Each row comes from the steps of one path. Every step used is in the known rows, and no mark comes twice. Write the path behind each row, first mark first.
Known rows:
supar/bizes: [-1.34 -0.64  2.34  1.45 -0.38 -0.46 -1.23  0.09 -0.96  2.84 -1.89 -0.12
 -0.70  1.45 -1.83  2.11  0.32  0.42 -3.02 -0.63  1.71 -0.12  2.22 -0.47]
zufedub/geval/gigod/voda/bizes: [-1.97 -0.29 -0.19  1.68 -0.80  0.60 -1.79  0.02 -1.71  1.33 -1.56  0.42
 -0.87  1.39 -2.42  2.49  1.34 -3.21 -3.59 -1.69  1.54 -0.17  0.76 -2.50]
gigod/supar/bizes/geval/lora/voda: [-2.67 -1.92  2.76  1.77  0.60  1.28 -2.56  0.42 -3.31  5.09 -1.54  0.03
  0.72  0.95 -1.63  2.23  0.74  1.61 -5.32 -0.65  2.06 -1.00  0.51  2.30]
voda/bizes/geval/gigod: [-1.79 -0.20 -1.28  1.66 -1.21  0.78 -1.84  0.03 -1.65  3.41 -2.08  0.25
 -0.50  1.07 -2.19  2.21  1.59 -1.57 -3.75 -1.45  1.67  0.02  1.92 -2.33]
lora/voda/bizes/geval: [-1.34 -1.18 -1.49  1.61 -1.06  0.66 -2.05 -0.14 -0.24  4.84 -0.97  0.42
  0.08  2.40 -1.84  3.06  0.57  0.93 -2.88 -1.26  1.83  0.16  1.75 -1.26]
gigod/supar/bizes/geval: [-1.79 -1.04  2.35  1.59 -0.34 -0.16 -2.70  0.76 -1.85  3.17 -1.70 -0.09
 -0.71  0.93 -2.02  2.64  0.80  2.06 -4.75 -1.12  1.50 -0.70  3.57  2.29]
bizes/geval: [-1.56 -0.57 -0.31  1.55 -0.74 -0.35 -2.07  0.56 -0.81  2.93 -1.65  0.17
 -0.79  0.97 -1.45  2.08 -0.12 -1.96 -2.58 -0.85  2.37 -0.58  3.21  0.74]
geval/gigod/supar/bizes: [-2.06 -0.54  4.07  1.28  0.46  0.64 -2.14 -0.16 -3.05  2.04 -2.49 -0.23
 -0.46  0.01 -1.91  1.91  2.01  1.75 -5.26 -0.64  1.01  0.36  0.51  0.88]
gigod/voda/zufedub/supar/bizes: [-0.03 -0.52  3.26  2.15 -1.16 -0.45 -3.22 -0.16 -1.33  0.82 -0.98 -0.13
 -0.46  2.66 -2.16  2.28  0.70  3.41 -3.79 -0.41  2.02 -0.20  0.33 -3.10]
bizes/geval/gigod/voda: [-2.42 -0.32  0.02  1.80  0.39 -0.08 -1.99  0.35 -1.90  1.15 -1.86 -0.03
 -1.02 -0.15 -1.84  2.18  0.64 -5.48 -3.40 -1.13  2.17 -0.68  1.79 -0.81]
zufedub/supar/bizes/geval: [-1.67 -0.89  1.07  2.35 -0.60 -0.99 -2.68  0.49 -1.74  3.16 -1.51  0.07
 -0.97  1.50 -1.79  1.82  0.15  0.46 -4.84 -0.46  2.68 -1.21  2.74  0.48]
zufedub/supar/bizes: [-1.14 -0.67  2.92  1.95 -0.40 -0.65 -2.57 -0.12 -1.75  2.20 -1.59  0.01
 -0.72  1.69 -1.61  1.45  0.23  2.31 -4.03  0.11  2.30 -0.32  0.74 -0.14]
lora/voda/zufedub/geval/kifin: [-1.36 -1.30  0.40  1.95 -1.33  0.94 -1.77 -0.37 -1.13  4.24 -1.05  0.71
  1.17  1.86 -1.52  2.59  1.19  0.76 -3.40 -1.11  1.66 -1.23 -1.67 -1.57]
voda/bizes: [-0.56 -0.27  0.71  1.14 -1.61  0.65 -2.16 -0.23 -0.52  2.80 -1.48  0.28
 -0.33  2.39 -1.93  2.32  0.56  2.28 -1.68 -0.86  1.43  0.85  1.02 -2.14]
zufedub/geval/kifin/voda: [-1.64 -1.16 -0.18  1.76 -0.81  0.40 -0.92 -0.93 -1.27  3.33 -0.94  0.84
  1.14  1.64 -1.25  2.03  0.57 -1.57 -3.26 -0.70  0.78 -1.90  0.07  0.76]
kifin/supar/bizes/geval/lora: [-2.27 -0.81  0.61  2.18 -0.37  0.64 -2.36  0.78 -2.72  5.59 -2.31 -0.04
 -0.01  0.97 -2.20  2.07  0.38  0.01 -3.86 -0.98  1.47 -1.09  2.37 -0.44]
voda/bizes/geval/gigod/supar: [-1.74 -0.37  0.56  1.39 -0.98  1.42 -3.16  0.12 -2.53  2.91 -1.98  0.22
 -0.30  0.75 -2.17  2.40  2.15  2.02 -4.67 -1.39  1.09  0.38  1.32 -0.23]
lora/voda/bizes/geval/gigod: [-2.13 -0.88 -1.60  1.72 -0.45  1.14 -1.61 -0.44 -1.41  4.59 -1.65  0.32
  0.13  1.28 -1.92  2.64  1.71 -1.14 -4.16 -1.32  1.70  0.25  0.51 -2.09]
lora/supar/bizes/geval/gigod/voda: [-3.87 -0.96  0.60  1.68 -0.66 -0.52 -1.76  0.09 -1.57  1.61 -2.04 -0.17
 -0.79 -0.78 -2.79  3.85  1.19 -5.75 -5.72 -1.33  1.41 -0.86  1.82 -1.53]
voda/zufedub/geval: [-0.30 -0.43  0.03  1.49 -2.17  0.05 -1.96  0.29 -0.61  2.48 -1.50  0.41
 -0.32  2.23 -1.58  2.04  0.75  0.59 -3.15 -1.08  2.03 -0.10  2.17 -0.91]
gigod/supar/bizes/geval/kifin: [-2.56 -1.23  3.08  1.99 -0.33  0.43 -2.69  0.58 -2.66  3.76 -1.70  0.15
  0.13  0.37 -2.18  2.75  1.13  1.78 -4.61 -1.28  1.07 -2.07  1.09  1.40]

Write each row's path:
[-2.77 -1.03 -0.71  1.26 -2.88  1.40 -2.88  0.13 -1.72  4.05 -1.70  0.48
  0.64  1.12 -2.36  3.07  0.45 -1.22 -3.70 -0.87  1.81 -0.31  0.31 -1.92] : voda/bizes/geval/lora/supar
[-2.41 -1.07  1.84  2.76 -0.58 -0.40 -2.68  0.33 -2.55  3.74 -1.48  0.30
 -0.12  0.95 -1.95  1.90  0.46  0.30 -4.71 -0.60  2.25 -2.59  0.19 -0.47] : zufedub/supar/bizes/geval/kifin
[-2.39 -1.27  3.11  1.73 -0.19  0.90 -2.81  0.91 -3.57  3.96 -1.97 -0.03
  0.09  0.77 -1.87  1.79  0.64  1.15 -4.90 -0.79  2.01 -1.21  1.86  2.08] : gigod/supar/bizes/geval/lora
[-1.01 -1.32  0.39  2.32 -1.11  1.27 -3.58 -0.10 -2.71  4.42 -1.07  0.38
  1.17  2.19 -1.07  1.27  0.50  2.17 -4.39  0.16  3.28 -0.68 -1.43 -1.16] : bizes/geval/lora/voda/zufedub/supar
[-0.79 -1.40  3.15  2.19 -0.75  1.20 -2.79 -0.61 -2.89  4.25 -1.33  0.11
  1.24  2.69 -1.45  1.32  0.96  4.43 -4.81  0.32  2.65 -0.20 -2.57 -2.41] : geval/lora/voda/zufedub/supar/bizes
[-2.61 -1.49  0.22  2.23  0.39  1.00 -2.16  0.26 -2.47  6.72 -1.85  0.04
  0.63  1.17 -1.97  2.51  0.48  0.42 -4.27 -0.86  1.47 -0.89  1.06 -0.18] : kifin/supar/bizes/geval/lora/voda
[-2.12 -1.32 -0.74  2.02 -1.04  1.25 -2.03 -0.31 -1.02  5.45 -0.97  0.64
  0.92  1.84 -2.02  3.17  0.90  0.68 -2.75 -1.43  1.41 -1.20 -0.80 -2.18] : lora/voda/bizes/geval/kifin
[-1.43  0.01  1.03  1.40 -0.46  0.93 -2.09 -0.47 -1.60  1.03 -1.68  0.08
 -0.58  1.30 -2.34  2.43  1.34 -1.29 -2.48 -1.13  1.24  0.69 -0.35 -3.71] : geval/gigod/voda/bizes
[-2.61 -0.35  0.22  2.30  0.59 -0.18 -2.17  0.42 -2.07  3.02 -2.21 -0.30
 -1.06  0.05 -2.74  3.06  1.35 -2.64 -4.53 -1.64  0.73 -0.74  2.73 -1.78] : kifin/supar/bizes/geval/gigod/voda
[-3.71 -1.37  0.97  1.84 -1.82 -0.20 -1.86  0.12 -1.26  3.99 -1.85  0.25
  0.31 -0.22 -2.56  3.85  0.70 -2.48 -4.76 -1.19  1.18 -2.07  0.71 -0.85] : lora/supar/bizes/geval/kifin
[-2.33 -0.79  0.98  1.81 -0.85  0.21 -1.70  0.26 -1.79  2.96 -1.60  0.67
 -0.01  0.73 -1.55  1.90  0.28 -2.36 -2.79 -1.00  1.82 -1.86 -0.14  0.39] : zufedub/geval/kifin
[-0.51 -0.77  1.41  2.59 -1.36 -0.79 -3.28  0.42 -1.32  1.70 -0.92 -0.08
 -0.69  2.48 -2.32  2.59  0.64  1.70 -4.56 -0.95  2.40 -1.14  2.37 -2.47] : gigod/voda/zufedub/supar/bizes/geval
[-0.31 -0.95 -0.98  2.00 -1.95  0.81 -1.59 -0.92 -0.74  3.99 -0.87  0.52
  1.74  2.29 -1.54  2.58  1.30  1.19 -3.14 -0.96  0.65 -1.60  0.86 -2.07] : bizes/geval/kifin/voda/zufedub
[-1.89 -0.52  2.47  2.01 -0.35  0.47 -2.13 -0.15 -1.80  4.57 -2.10  0.08
  0.26  0.78 -2.34  2.75  0.95  2.39 -2.81 -0.97  0.14 -1.00 -0.41 -1.71] : geval/kifin/supar/bizes
[-2.57 -0.65  1.40  2.60  0.54 -0.72 -2.60  0.25 -2.87  1.34 -1.70 -0.14
 -1.17  0.39 -2.17  1.92  0.94 -3.02 -5.66 -0.73  2.48 -1.37  1.37 -1.14] : zufedub/supar/bizes/geval/gigod/voda
[-2.52 -1.51  0.59  1.60  0.09  1.07 -1.57  0.07 -2.41  4.31 -1.43  0.58
  0.58  1.30 -0.99  1.44 -0.12 -2.57 -3.48 -0.36  2.80 -0.73 -0.72  1.30] : zufedub/geval/lora/voda
[-2.13 -0.47 -0.28  2.13 -0.70  0.58 -3.00  0.32 -1.62  4.61 -1.87  0.36
  0.18  0.33 -1.96  2.69  0.49  0.07 -2.37 -1.15  0.80 -1.50  0.61 -0.54] : bizes/geval/kifin/supar
[-1.23 -1.00 -0.27  2.13 -1.31  1.34 -2.71 -0.44 -1.16  5.32 -1.27  0.69
  1.29  1.77 -1.86  3.10  1.49  3.04 -3.28 -1.26  0.51 -0.83 -1.74 -1.97] : lora/voda/zufedub/geval/kifin/supar
[-1.17 -0.16 -0.16  1.89 -0.86  0.31 -2.28  0.22 -1.55  1.30 -1.76 -0.06
 -0.46  0.81 -2.06  2.44  1.47 -2.91 -3.60 -1.39  2.00 -0.31  1.71 -3.04] : bizes/geval/gigod/voda/zufedub
[-2.07 -1.03  0.20  1.44 -0.21  1.75 -2.94 -0.37 -2.28  4.06 -1.55  0.29
  0.36  0.92 -1.92  2.85  2.25  2.48 -5.09 -1.26  1.14  0.58 -0.07  0.00] : lora/voda/bizes/geval/gigod/supar
[-1.04 -0.16  0.38  2.38 -0.88  0.13 -3.62  0.01 -2.34  0.69 -1.44  0.06
 -0.51  1.04 -1.84  1.77  1.38 -0.93 -4.62 -0.65  2.54 -0.55  0.24 -2.76] : bizes/geval/gigod/voda/zufedub/supar
[-2.77 -0.62  0.89  2.12  0.55 -0.51 -1.25  0.49 -2.07  1.92 -2.01 -0.26
 -1.19  0.12 -2.40  2.57  1.03 -5.00 -4.62 -1.48  1.92 -1.16  2.79 -1.38] : supar/bizes/geval/gigod/voda
[-2.06 -1.40 -1.92  1.22 -2.85  1.58 -2.09 -1.05 -1.18  4.38 -1.03  0.66
  1.79  2.02 -2.05  3.20  0.74 -0.41 -4.18 -0.57  0.79 -0.38  0.61 -1.61] : kifin/voda/bizes/geval/lora/supar
